What can hang from each mark
gogasa: bibor noki pevibot
noki: duvud gogasa
turuf: gogasa
giva: noki pevibot
meve: giva
duvud: meve noki pevibot

Each row was made from one small tree. The marks that hang from a mark follow it in brackets, in alphabetical order. Every link used is in the known rows. Write each row's tree.
Known rows
duvud[meve[giva] noki]: [-9.6 -4.7 -4.0 -18.7 -13.0 -22.3 -35.9 -1.1 26.4 18.3 8.2 13.2 -13.6 -2.9 -7.3 -9.4 -16.9 3.5 7.4 3.0 6.1 -11.5 19.9]
gogasa[bibor noki[duvud[meve]] pevibot]: [18.4 10.3 2.9 6.6 1.1 8.5 14.3 2.3 -18.3 24.2 -14.8 -13.7 -16.1 12.7 15.6 -4.9 27.3 -11.3 -21.9 15.7 -11.9 12.7 13.3]
turuf[gogasa[bibor noki[duvud[pevibot]]]]: [7.8 2.5 7.8 2.7 16.5 17.7 18.5 11.3 -49.0 13.6 1.5 2.1 7.5 26.6 19.3 -24.3 22.1 -19.0 -18.4 10.8 37.1 3.1 26.3]
gogasa[noki]: [-21.6 3.4 3.3 13.5 6.3 20.2 8.4 5.4 7.3 29.5 -18.5 -1.6 12.7 10.3 4.2 1.7 18.2 -0.3 -3.2 7.4 5.8 -15.2 -12.9]
meve[giva[noki[gogasa] pevibot]]: [-6.7 11.4 -8.5 -10.8 -25.5 -11.8 -28.1 -4.4 10.6 -32.0 2.8 -1.0 8.1 -15.5 -5.9 12.7 -22.8 6.2 15.9 -17.5 -21.8 -9.3 -13.2]
noki[duvud gogasa[bibor]]: [-8.4 -8.2 10.4 20.2 9.3 13.1 26.4 9.4 -2.2 15.6 -5.8 16.8 11.2 -2.5 4.1 22.6 18.3 6.0 -12.1 -16.5 17.2 3.4 -0.5]
turuf[gogasa[bibor pevibot]]: [-9.0 1.8 18.6 47.7 30.6 5.0 26.9 5.0 -18.8 33.6 -13.8 -8.5 10.3 8.3 15.5 11.9 5.8 -25.1 -11.8 12.3 23.8 -6.0 3.6]
meve[giva]: [-26.9 -13.3 6.0 4.8 4.4 -10.7 -25.2 9.0 29.0 21.0 -10.7 14.7 1.4 1.4 7.3 15.9 -13.0 2.7 5.9 -0.6 20.1 -36.7 2.5]
duvud[meve[giva] noki pevibot]: [-11.4 -9.5 -14.5 -36.7 -10.2 -21.8 -40.6 0.6 11.0 0.9 29.5 5.4 -12.8 1.1 -9.1 -24.6 -25.1 2.6 20.3 -5.6 10.4 0.4 33.6]
turuf[gogasa[bibor noki[duvud]]]: [11.4 7.7 17.3 21.2 16.7 18.2 23.2 10.3 -32.4 31.3 -17.5 8.7 5.4 20.1 20.1 -8.8 29.8 -17.9 -31.2 20.9 33.8 -7.4 14.8]
meve[giva[noki[gogasa[bibor]] pevibot]]: [-12.6 22.9 -4.8 -0.5 -32.5 -13.8 -14.0 -1.6 -12.4 -22.7 1.1 -7.4 3.3 -12.1 9.4 19.5 -19.2 -5.0 9.5 -41.1 -14.1 8.5 -0.3]
meve[giva[noki[duvud gogasa] pevibot]]: [16.3 2.6 -6.7 -25.2 -22.5 -6.2 -30.1 -3.8 4.6 -37.9 -0.1 11.6 -2.4 -11.8 -10.9 5.8 -18.6 11.4 7.2 -6.4 -20.6 -6.6 -7.5]
meve[giva[noki pevibot]]: [-12.8 8.8 -9.4 -17.5 -13.7 -9.6 -38.3 -6.6 9.1 -15.7 -6.7 2.6 -0.1 -1.2 -3.1 5.3 -35.6 -6.2 22.9 -13.2 -11.4 -17.3 -7.8]
meve[giva[noki[duvud gogasa]]]: [5.3 -3.7 3.2 -11.0 -16.9 -3.5 -10.7 1.9 17.1 -22.0 -7.0 12.6 -6.9 -8.3 -3.1 4.6 -10.7 14.6 0.7 2.2 1.7 -11.8 -18.6]
turuf[gogasa[bibor noki[duvud] pevibot]]: [21.6 12.2 17.9 38.5 19.1 20.5 33.1 8.7 -42.0 28.7 -19.7 -12.0 0.3 18.0 19.1 -5.3 31.1 -22.0 -35.4 33.9 16.1 4.9 8.7]
noki[duvud gogasa[pevibot]]: [7.3 -17.4 8.3 26.5 18.0 16.2 22.6 4.6 11.0 5.1 -5.3 4.0 8.7 -8.8 -11.9 20.6 16.5 16.1 -11.5 17.8 -8.9 -2.4 -19.9]
noki[duvud gogasa[bibor pevibot]]: [2.9 -7.8 10.5 35.6 12.7 13.9 36.1 6.4 -13.1 12.5 -7.2 -4.6 3.5 -2.5 4.9 26.1 18.6 4.6 -15.8 -1.2 -1.9 14.7 -6.6]
duvud[meve noki pevibot]: [-14.8 -12.0 -16.8 -25.7 8.7 -3.5 -11.5 -6.3 6.6 7.6 28.4 4.4 1.9 5.9 -21.8 -27.1 -16.2 2.6 24.9 -10.2 7.6 12.9 19.7]
noki[duvud[meve pevibot] gogasa]: [7.3 -22.6 -8.5 -28.2 5.5 -5.9 -7.1 0.9 17.5 -17.1 25.2 15.2 2.4 -5.0 -11.4 -10.6 6.4 20.5 4.4 -2.1 6.6 -4.6 12.2]
gogasa[bibor noki[duvud] pevibot]: [7.4 7.8 9.3 28.8 10.5 26.5 31.8 7.0 -31.5 32.0 -22.5 -14.2 -6.7 17.5 14.8 6.9 27.5 -10.1 -19.4 12.7 -3.0 14.0 -2.0]
gogasa[pevibot]: [-17.8 -12.3 6.8 30.6 28.5 10.7 13.1 0.3 14.5 25.8 -14.2 -7.0 8.1 1.3 -5.5 17.2 -1.6 -1.7 7.9 10.2 -3.1 -14.3 -17.4]
turuf[gogasa[noki]]: [-6.0 7.2 13.2 22.2 16.9 13.8 10.0 5.5 -2.9 27.0 -13.9 0.6 17.8 10.6 9.1 -10.7 22.6 -10.5 -17.9 32.1 24.5 -23.9 -5.0]
turuf[gogasa[pevibot]]: [-0.8 -10.3 14.9 38.6 37.1 6.4 14.3 1.6 4.3 23.5 -11.9 -2.0 14.1 3.0 0.6 5.5 0.9 -13.0 -6.5 33.1 13.8 -22.5 -8.9]

Write each row's tree
[7.3 0.9 -5.3 5.2 -22.9 -21.2 -15.1 -1.0 20.1 -2.4 17.4 -9.7 -11.1 -21.5 -8.4 5.2 -3.0 11.6 -5.8 11.8 -20.8 11.4 7.7] => duvud[meve[giva] noki[gogasa[pevibot]]]
[7.2 6.2 -5.3 -4.7 -25.5 -25.8 -17.1 -6.4 26.4 -27.0 -0.6 -20.4 -16.5 -19.1 4.4 5.5 -14.3 8.9 5.5 6.6 -29.9 0.4 -17.4] => duvud[meve[giva[noki[gogasa[pevibot]]]]]
[25.4 -5.5 -3.0 -28.0 12.4 2.2 -11.9 1.9 -13.3 -2.8 12.2 8.5 -1.6 16.8 5.3 -41.9 19.2 -6.4 -16.0 36.4 20.4 -13.0 27.7] => turuf[gogasa[noki[duvud[meve pevibot]]]]
[-11.0 14.6 3.9 37.3 -1.6 9.9 41.4 -4.1 -15.4 -2.8 -9.0 -28.6 6.1 -6.0 6.4 20.0 1.9 -6.9 5.1 -18.8 -13.9 27.8 -31.6] => giva[noki[gogasa[bibor pevibot]]]
[-6.1 -0.1 -6.0 -2.0 -5.6 -4.7 3.7 -4.3 23.2 9.4 17.6 9.2 9.8 -15.7 -21.9 -4.3 9.0 14.6 4.8 -4.4 -6.2 13.5 0.3] => duvud[meve noki[gogasa]]
[11.6 -4.4 3.7 17.0 9.3 17.9 27.2 -6.5 3.9 -17.5 -9.8 -9.6 1.2 -5.6 -15.0 8.6 1.6 7.5 3.3 12.7 -20.5 12.4 -38.6] => giva[noki[duvud gogasa[pevibot]]]
[3.7 2.7 -7.0 -26.6 -1.3 6.3 -0.3 4.3 -26.6 11.6 8.2 -0.7 -11.2 19.3 15.7 -25.3 19.7 -6.3 -6.4 -7.2 11.9 10.6 31.1] => gogasa[bibor noki[duvud[meve pevibot]]]
[-2.4 -13.9 -6.2 -35.2 0.6 -4.9 -24.6 0.9 -4.3 -21.5 3.0 9.1 -14.4 12.9 -1.2 -18.2 -31.3 1.4 21.6 -4.4 14.3 -9.1 1.8] => meve[giva[noki[duvud[pevibot]]]]
[7.1 1.9 -7.3 -30.7 -8.8 -5.7 -38.8 -6.2 5.6 -21.8 -10.3 16.1 -10.8 3.4 -9.7 -1.1 -32.3 -1.0 15.4 -1.9 -10.5 -18.6 -1.5] => meve[giva[noki[duvud] pevibot]]
[2.2 -26.8 -9.0 -38.8 20.0 -2.7 -19.7 -0.4 14.7 0.3 14.5 20.5 -5.5 10.3 -8.7 -17.8 -6.5 7.7 12.2 3.4 14.0 -15.5 18.1] => noki[duvud[meve pevibot]]
[-18.0 -1.0 9.6 47.9 9.8 10.0 37.6 5.7 -6.6 19.5 -5.7 -16.0 13.7 -9.7 9.3 32.0 16.0 -1.6 -6.5 -15.0 -3.9 12.8 -11.5] => noki[gogasa[bibor pevibot]]
[1.1 -6.1 3.1 0.2 5.9 15.1 17.8 -3.5 11.2 -14.9 -8.2 9.2 7.0 -4.6 -14.8 2.6 0.9 12.6 5.0 -0.5 -1.6 1.5 -31.8] => giva[noki[duvud gogasa]]
[5.8 0.7 -7.8 -20.8 11.3 15.4 -10.8 -11.0 1.1 -13.5 -10.9 15.2 3.1 6.4 -20.0 -3.6 -21.1 -2.9 20.0 -6.4 -14.0 -5.6 -15.9] => giva[noki[duvud] pevibot]
[1.1 -11.7 -5.5 -21.5 0.1 -6.7 4.9 4.3 -7.8 -8.8 23.5 10.9 -0.6 1.3 5.9 -3.4 10.4 8.6 -1.3 -23.7 12.8 11.1 26.4] => noki[duvud[meve pevibot] gogasa[bibor]]
[4.7 14.0 -15.6 -32.3 -37.7 -28.4 -47.0 -10.4 26.4 -40.8 10.4 -1.8 -5.3 -20.1 -5.7 1.5 -23.2 8.2 12.8 -14.1 -29.2 -8.1 0.9] => duvud[meve[giva[noki[gogasa] pevibot]]]
[3.6 -7.6 4.1 -2.0 2.3 -4.9 9.2 2.5 8.5 6.7 3.8 18.2 -1.7 -7.2 4.3 9.1 19.0 10.5 -14.1 -11.4 7.5 1.8 13.7] => noki[duvud[meve] gogasa[bibor]]
[-1.3 6.0 6.4 -0.3 -19.3 -4.9 3.2 4.7 -7.5 -13.0 -7.5 5.8 -10.1 -0.7 12.4 11.3 -6.5 2.4 -5.5 -20.1 10.2 5.2 -5.5] => meve[giva[noki[duvud gogasa[bibor]]]]
[-25.2 -0.8 -6.2 15.1 -2.0 10.4 30.4 3.4 -28.6 9.3 29.0 -5.5 20.0 -0.2 -8.3 -1.7 3.7 1.5 11.2 -40.9 14.2 39.7 12.9] => duvud[noki[gogasa[bibor]] pevibot]
[20.6 -15.1 0.9 3.0 9.7 0.4 2.7 -1.5 24.3 -2.5 1.9 2.7 -4.0 -13.6 -9.4 9.4 16.8 15.9 -10.7 22.4 -16.8 -2.9 -5.3] => noki[duvud[meve] gogasa[pevibot]]
[-5.3 4.4 2.6 16.7 -15.4 -9.2 -0.5 0.6 14.1 -17.6 -7.0 -22.1 -3.0 -12.7 2.2 15.6 -15.3 5.4 7.2 3.7 -19.2 0.2 -30.1] => meve[giva[noki[gogasa[pevibot]]]]
[-7.7 5.0 2.7 28.7 4.3 12.7 28.6 -6.1 7.3 -11.0 -8.7 -22.8 10.3 -10.9 -9.2 12.9 -4.2 5.1 11.9 2.0 -22.4 11.6 -43.6] => giva[noki[gogasa[pevibot]]]
[23.4 4.5 -14.2 -35.5 -12.0 -3.9 -19.4 -15.4 13.9 -38.0 8.4 10.8 -0.9 -12.8 -22.1 -7.5 -7.3 10.5 9.4 -5.3 -31.2 4.6 -9.8] => giva[noki[duvud[meve] gogasa] pevibot]
[9.2 7.3 6.0 25.4 4.1 16.3 40.2 -4.0 -21.9 -8.8 -10.3 -15.4 -1.6 0.0 1.8 13.3 5.7 -2.8 -1.7 -8.7 -14.1 29.0 -25.1] => giva[noki[duvud gogasa[bibor pevibot]]]
[0.5 19.4 16.9 50.0 14.0 15.4 32.7 8.6 -35.5 33.1 -17.8 -25.6 9.6 13.5 24.6 -0.4 26.6 -26.0 -26.4 23.4 11.7 5.2 2.8] => turuf[gogasa[bibor noki pevibot]]
[-7.4 -7.9 -15.0 -19.4 -4.7 -5.2 -1.1 -3.6 10.1 -8.1 39.6 -0.1 9.1 -9.5 -23.6 -19.5 -0.1 14.9 16.6 -14.8 -1.2 21.7 12.5] => duvud[meve noki[gogasa] pevibot]
[15.1 -6.0 3.8 11.9 6.2 -3.6 16.7 0.7 -1.1 5.5 1.2 -2.0 -7.6 -7.2 5.0 15.6 20.1 3.3 -17.9 2.4 -10.8 12.5 6.0] => noki[duvud[meve] gogasa[bibor pevibot]]
[4.9 7.5 -15.8 -22.9 -33.1 -26.3 -44.2 -5.0 20.6 -15.7 24.4 7.9 -1.5 -23.3 -17.4 2.3 -12.2 12.8 4.7 -11.0 -23.8 3.6 25.2] => duvud[meve[giva[pevibot]] noki[gogasa]]
[21.4 10.8 10.2 -1.1 6.7 1.4 5.5 5.4 -22.1 23.1 -11.2 9.8 -7.0 15.4 19.0 -22.8 30.2 -18.2 -32.2 23.8 26.5 -7.1 26.8] => turuf[gogasa[bibor noki[duvud[meve]]]]
[-11.4 17.8 15.9 31.5 10.0 13.9 24.0 9.1 -29.0 36.1 -17.1 -3.6 15.6 15.1 24.3 -4.2 24.4 -23.8 -22.5 10.2 32.1 -7.2 7.9] => turuf[gogasa[bibor noki]]
[-21.6 12.6 5.4 12.2 -24.7 -10.4 3.4 3.7 -2.7 -7.6 -6.1 -7.5 -1.8 -6.1 17.7 16.8 -10.6 -0.3 3.7 -32.1 8.3 4.4 -10.8] => meve[giva[noki[gogasa[bibor]]]]
[-12.8 -4.8 -14.1 -45.9 -13.0 -27.7 -41.8 -5.8 17.3 -22.7 12.0 -4.0 -18.4 3.8 5.1 -23.9 -34.8 -0.9 28.6 -10.6 5.1 -13.8 8.8] => duvud[meve[giva[noki]] pevibot]
[5.0 -12.6 -13.9 -47.3 9.8 0.2 -15.3 -11.1 6.1 -21.9 9.9 8.4 -13.3 13.9 -12.8 -31.5 -21.1 2.3 26.8 -3.2 3.3 -0.6 0.0] => giva[noki[duvud[meve pevibot]]]
[-0.6 10.3 -17.0 -41.8 -22.9 -27.3 -55.1 -11.7 21.8 -23.3 -1.2 3.5 -14.1 -4.7 -2.7 -6.6 -35.9 -4.6 21.8 -9.8 -19.6 -19.0 7.4] => duvud[meve[giva[noki pevibot]]]
